Each row comes from the steps of one walk. Every step used is in the known rows, and no mark comes twice. Write the walk behind each row, first mark first.
(in the rows, 128 means zero)
Known rows:
h g: [134 109 124 131 125 133 118 109 119 124 154 134 137 125 104 135 148 108
 132 117 131 101 112 136 112 114 123 138 147 132 117 152 128 153 163]
f r t l w d g: [104 108 159 101 141  63 138 138  72 142 184  84 125 160 126 171 157 161
 174 136 158 107 170 149  97 112 127 143 148  32 136  87 108 197  50]
k d: [120 127 133 114 136 135 125 135  98 134 120 126 138 106 144 133 149 118
 162 139 123 147 127 125 129 138 133 141 154 124 147 136 110 141 136]
z m w l t r f: [ 91 135 116 145 119  91 115 213  69  91 150  81 184 105 131 110 124 141
  22 174  52 117 123 145 116  78 155 142 102 102 185 122 149 143 101]
m w d l t: [117 128 164  87 138 111 145 157 120 117 174  97 119 139 154 133 135  83
  64 162  74 118 119 108 114 102 131 133 143  98 138 124 135 175 114]
l d g: [120  81 115  79 120 120 137 123 130 104 172 147 136 143 154 157 117 118
 143 123 166  94 149 101 121 124 123 135 138 101 103 143  99 154  79]
l d: [113 105 137  95 111 130 147 126 135 102 161 140 146 145 137 135 121 117
 141 136 134 110 137 117 135 129 146 137 128 123 111 129 112 155 101]
d g: [137 106 107 111 137 116 122 130 120 132 138 137 114 128 145 154 126 130
 132 116 157 110 137 113 112 120 107 123 144 105 123 139 112 129 112]
u z m w: [119 134 118 132 103 118 125 148 106  66 129  99 176 134 135 102 140 107
  72 178 108 156  96 142 121 157 130 132  94 143 156 130 165 130 172]
t l w d g: [101  85 137 100 158  76 125 130 105 140 170  92 126 204 146 159 159 135
 183 104 183 108 166 123 103 116 115 154 154  33 121 130 101 188  57]
r t l w m z u: [ 97  90 161 181 110 126 118 138 119 131 122 117 120 180 127 191 146 159
 126 130 186 119 150 153 130  84 137 106  92  81 170  59  94 127  63]
y k d l w m: [108  87 172 107 126 105 128 127 133 152 123  99  61 133 194 118 164  87
 164 144 116 163 159 107  92 127 120 129 154  94 149  88  94 151  84]
g d l w m z: [103  42 181  50 115  89 129 180 160  92 160 153  32 173 161 134 142 108
 102 117 127 133 139 102 111 113  99  91 123 108 134  46  91 142 130]
h g d: [139  83 130  87 147 118 119 155 126 103 169 162 120 123 117 145 155 109
 141 112 127 105 111 135 105 127 115 131 140 156  90 124  88 146 169]
l w m z u: [104  66 175 140  92 120 130 114 149  94 121 124  79 191 151 148 131 124
 107 141 155 136 159 124 144 108 130  81 112  99 170  71 125 117  99]
u z: [143 125 128 135 110 119 131 124 120  95 130 118 156 144 120 115 140 123
 122 143 126 145 104 150 131 142 120 129  94 102 137 147 129 145 160]
r f: [123 138 113 130 136 123 128 156  98 128 115 129 134 111 120 128 137 140
 114 125 116 106 131 156 132  91 121 128 131 126 157 115 148 128 118]
y k d l t: [133 111 151 122 153 123 132 165 110 173 133 106 115  70 177 125 161  76
 143 164 103 143 106 114  95 116 124 139 141 104 124 108  87 149  92]
m w d l t r f: [102 143 121 104 154  93 140 224  91 123 165  95 116 119 138 119 132  91
  48 162  50 101 120 120 119  83 135 133 143  86 159 122 129 173  85]
l w d g: [117  79 154  76 137  83 129 109 110 107 165 114  97 190 164 158 140 125
 153 112 158 103 176 129 114 115 113 127 169  59 129 132 128 175  79]
w d l t: [120 131 175  96 124  97 149 147 120 118 181 108 132 145 141 153 131  89
  97 156 102 107 134 122 126 101 122 151 122  86 137 138 111 167  87]
k y: [130 140 140 138 124 143 110 143 130 153 153 153 151 121 132 132 144 116
 131 125 138 115 125 143 144 140 141 127 150 149 150 127 103  90 126]
u z m w l d: [ 97 100 138 106  75 115 134 125  95  24 187  76 220 181 153 114 133 123
  71 177  93 134 109 135 130 140 146 157  72 106 154 147 138 178 147]
f r: [122 133 143 113 109 103 138 134 122 127 145 111 116 111 118  96 130 130
 132 164  96 145 130 118 124 146 135 120 125 120 137  95 137 143 134]
g d l w: [108  86 140  67 147  86 126 151 123 107 156 131  57 150 148 108 127 126
 109 103 120 140 130 134  86 127 112 124 142 137 110  76  86 160  81]
y k d l w m z u: [100  52 177 135 120 122 125 142 132 135 115  95  57 158 205 147 168  87
 148 156 124 152 140 104 115 115 112  98 133  93 164  53  81 131  82]
m w: [127 127 120 123 142 145 123 143 130 127 118 116 116 123 137 108 131 117
  94 135 102 138 115 112 116 133 137 114 150 137 127 115 149 136 155]
h g d l w m z u: [ 99  31 169  98 108  99 115 147 146  78 179 144  52 184 148 160 151  92
  94 118 140 111 132 119 105  98  99  96 122 135 139  62  66 145 119]
h g d l w m z: [107  24 177  59 113  95 120 167 150  87 184 162  42 173 138 143 160  93
 107 101 129 104 118 110  96  98  92 101 136 120 119  68  93 169 166]
g d l t r: [118 102 121  92 148  85 130 230 130 121 178 145  92 101 132 120 118 104
  87 140  98 134 111 110  99 122 129 125 110 121 106 106  49 140  72]
r t l w d g: [112 100 143 112 160  88 123 132  80 140 165 105 138 175 133 200 155 159
 172  99 187  91 164 159  97  95 120 151 151  41 131 121 100 186  40]
f r t l w m z: [ 98  91 185 134  99  92 136 160 117 140 146 112 106 149 113 145 159 157
 144 146 147 131 143 129 116 102 138 101 111  55 155  34 133 161 113]
g d l: [120 108 124  75 146 103 127 182 134 113 161 138  83 125 145 132 132 115
 108 119 110 128 114 118 105 132 103 133 122 157 110  96  73 136 112]

Write each row's walk:
[122 134 131 138  83 101 129 135 102  66 137 112 185 139 123 125 135 117
 111 168 135 147 113 162 133 151 120 147  74 137 152 150 144 121 148] -> u z m
[130 151 150 129 110 117 135 138  97 129 144 120 125  82 108 137 121 152
 121 157 103 126 131 155 122 125 140 116 124 120 142  85 132 137 121] -> f r t
[123  86 118  97 145  94 123 215 121 118 204 152 103  99 106 128 139  82
  92 127  98 105  98 114  82 107 123 131 127 125  91 128  48 166 108] -> h g d l t r
[112 119 110  97 156  79 129 252 100 125 161 145  98  81 124 120 125 118
  68 138  84 115 110 136 103  90 123 123 120 126 134  90  66 141  59] -> g d l t r f
[124  86 170 113 100 130 136 160 160 111 133 148 104 155 143 152 138 113
 122 137 135 117 138  96 153 113 116  95 108 106 150  99 135 112 179] -> w m z
[ 99 112 153 145 122  88 130 116 138 143 132 114 122 183 134 125 149 132
 146 123 174 147 167 120 111 116 139 141 117  74 147 106 116 153  76] -> t l w m
[115 101 104 120 141 124 133 155  96 138 173 140 171 132 128 203 133 152
 159 108 198  80 137 130 101 104 134 156 125  81 107 130  69 161  43] -> r t l d g
[109 135 140  87 143 122 139 146 124 117 167  86 105 162 158 129 137  92
  92 141  78 116 120 102 123 126 115 137 152 117 139 126 132 162 131] -> m w d l
[113  71 121  76 125 131 124 117 113  89 186 106 148 171 173 143 121 137
  94 127 116 100 136  90 108 111 133 135 145  76 124 129 105 186 107] -> m w l d g
[ 84 145 141  91 118  99 137 161 109  88 170  75 129 154 159 140 133  86
  80 167  80 123 130 112 122 137 116 158 125 151 157 135 144 141 122] -> z m w d l
[120 150 114 169 148 137 120 144  96 159 134 119 163 112 105 174 142 158
 149 115 163 116 117 159 111 107 137 153 110 111 123 116  98 140  89] -> r t l
[ 95  69 174  99  94 102 128 140 152 117 143 129  50 179 144 125 132 109
  97 119 130 127 142 105 119 103 106 100 122  88 153  73 132 150 127] -> d l w m z
[116 127 112 144 146 111 114 198  84 117 145  89 153 109 128 102 128 145
  37 152  49 115 118 136 112  69 156 120 127  65 168 117 135 166 107] -> m w l t r f
[137 103 137 129 159 140 129 158 116 165 106 114 130  91 176 128 176 104
 199 149 116 150 119 121 116 145 126 129 155 115 119 113 101 129 132] -> y k d
[108  86  98 108 138 112 136 150 122 137 175 129 163 161 145 162 140 126
 171 113 193  92 139  91 105 125 125 160 124  75  99 138  76 173  55] -> t l d g
[ 93  83 123  83  99 111 124 134  98  63 191  95 174 161 174 151 115 128
  78 149 116 103 148  99 107 122 132 155 123 106 142 139 119 160  99] -> z m w l d g
[113 122 135 135  91 110 116 127  91  49 157  67 200 162 146 108 141 133
  59 171  85 150 100 149 121 138 131 149  75 111 171 140 154 151 176] -> u z m w l
[105 147 105 138 136  94 131 212  92 144 147 119 114  87 114 115 117 116
  62 141  86 106 114 136 111  73 130 130 120  98 155 123 106 145  57] -> d l t r f
[103 135 144 144 127  91 128 127  81 158 145  90 128 122  96 117 146 172
 149 134 139 139 138 163  92 122 151 135 130  77 136  61 121 179  62] -> f r t l w
[105 132 127 121 133 110 129 195  91 148 148 112 121  83 134 114 129  95
 112 158  88 146 112 108 106 121 147 147 139  97 146 140  69 161  74] -> k d l t r
[133 117 168 137 116 116 129 113 112 113 161 100 172 144 131 137 126 144
  85 144 100 119 131 137 123  86 142 140 104  73 142 134 119 162 114] -> w l t
[103  92 133  92 117 139 130 118 123  85 175  97 161 170 158 120 124 130
  89 139  85 114 125 103 123 121 156 141 131  94 130 122 123 188 126] -> m w l d
[102 114 135 113 122  98 124 103 117 130 139 105  74 153 131 103 120 124
 101 111 121 131 135 137  94 113 120 135 142 109 133 101 124 166  71] -> d l w
[117  90 164 150  92 139 131 144 158  99 123 133 111 168 154 173 135 112
 109 154 144 124 143 106 160 110 121  88  89 121 171  93 109  89 129] -> w m z u
[118 134 111 144 136 103 130 205  96 138 128 137 143  83 106 114 121 128
  85 148  99 108 125 150 128  82 145 121 125  95 152 124 127 135  77] -> l t r f
[ 92  79 167 136  89 107 125 117 144 104 136 109  59 194 157 144 122 109
  84 134 137 133 151 115 127  98 111  93 101 105 173  66 107 126  80] -> d l w m z u
[ 96 129 177 119 133  76 142 133  75 139 173  78 141 158 112 143 157 160
 174 144 130 124 155 161 112 117 151 149 137  53 141  81 122 196  62] -> f r t l w d
[115 124 126 149 130  97 120 185  84 118 153 103 168 115 115 120 126 155
  71 144  76 106 131 153 127  61 146 135 105  63 170 129 115 161  83] -> w l t r f
[115 138 118 134 124 101 129 180 122 144 157 116 107 105 118 111 107 101
  80 146  99 128 113 110 105 109 139 131 112 102 128 130  91 144  69] -> d l t r
[107 126 129 159 144 116 117 128  91 160 127 111 134 139 102 148 142 170
 143 102 169 124 134 176  94 102 146 143 133  86 125  96 114 163  56] -> r t l w
[ 98 123 128 148 110  98 115 186  97  93 165  77 178 123 138 109 112 129
  41 180  67 139 121 119 111 116 164 142 103 101 158 135 132 138 107] -> z m w l t r
[105 131 117 149 104  83 115 202  57  60 159  74 218 122 127  96 135 135
  18 190  55 132 101 168 117  92 145 141  74  76 194 135 150 159 126] -> u z m w l t r f
[ 93  97 176 168  92  98 131 147 109 127 143  95 109 160 123 160 150 158
 128 160 157 134 152 144 124 103 145  94  88  74 178  24 104 138  69] -> f r t l w m z u
[105  78 121  87  84 102 125 127  93  31 195  88 206 180 167 141 131 123
  74 163 121 116 122 121 112 133 125 155  88  83 148 151 121 180 130] -> u z m w l d g
[111  89 143 113 151 116 118 133 107 166 118  89  72 113 181  99 164 100
 172 131 107 160 128 127  82 130 119 133 170  99 125  89  99 167  76] -> y k d l w
[126 135 148 123 119 114 136 140 124 137 154 119 120 111 126 127 116 106
  73 144 112 123 115 121 107  97 125 138 113 113 129 118 110 151  84] -> d l t
[104  45 185 100 125 114 129 163 139 150 123 111  48 144 193 126 180  88
 163 140 117 150 135  97 105 119 105  98 152  77 146  62 105 149 132] -> y k d l w m z
[123 118 129 125 134 139 113 119 114 108 147  85 144 152 148 116 130 147
  75 132  77 130 116 116 115 114 139 133 130  98 145 119 140 157 157] -> m w l
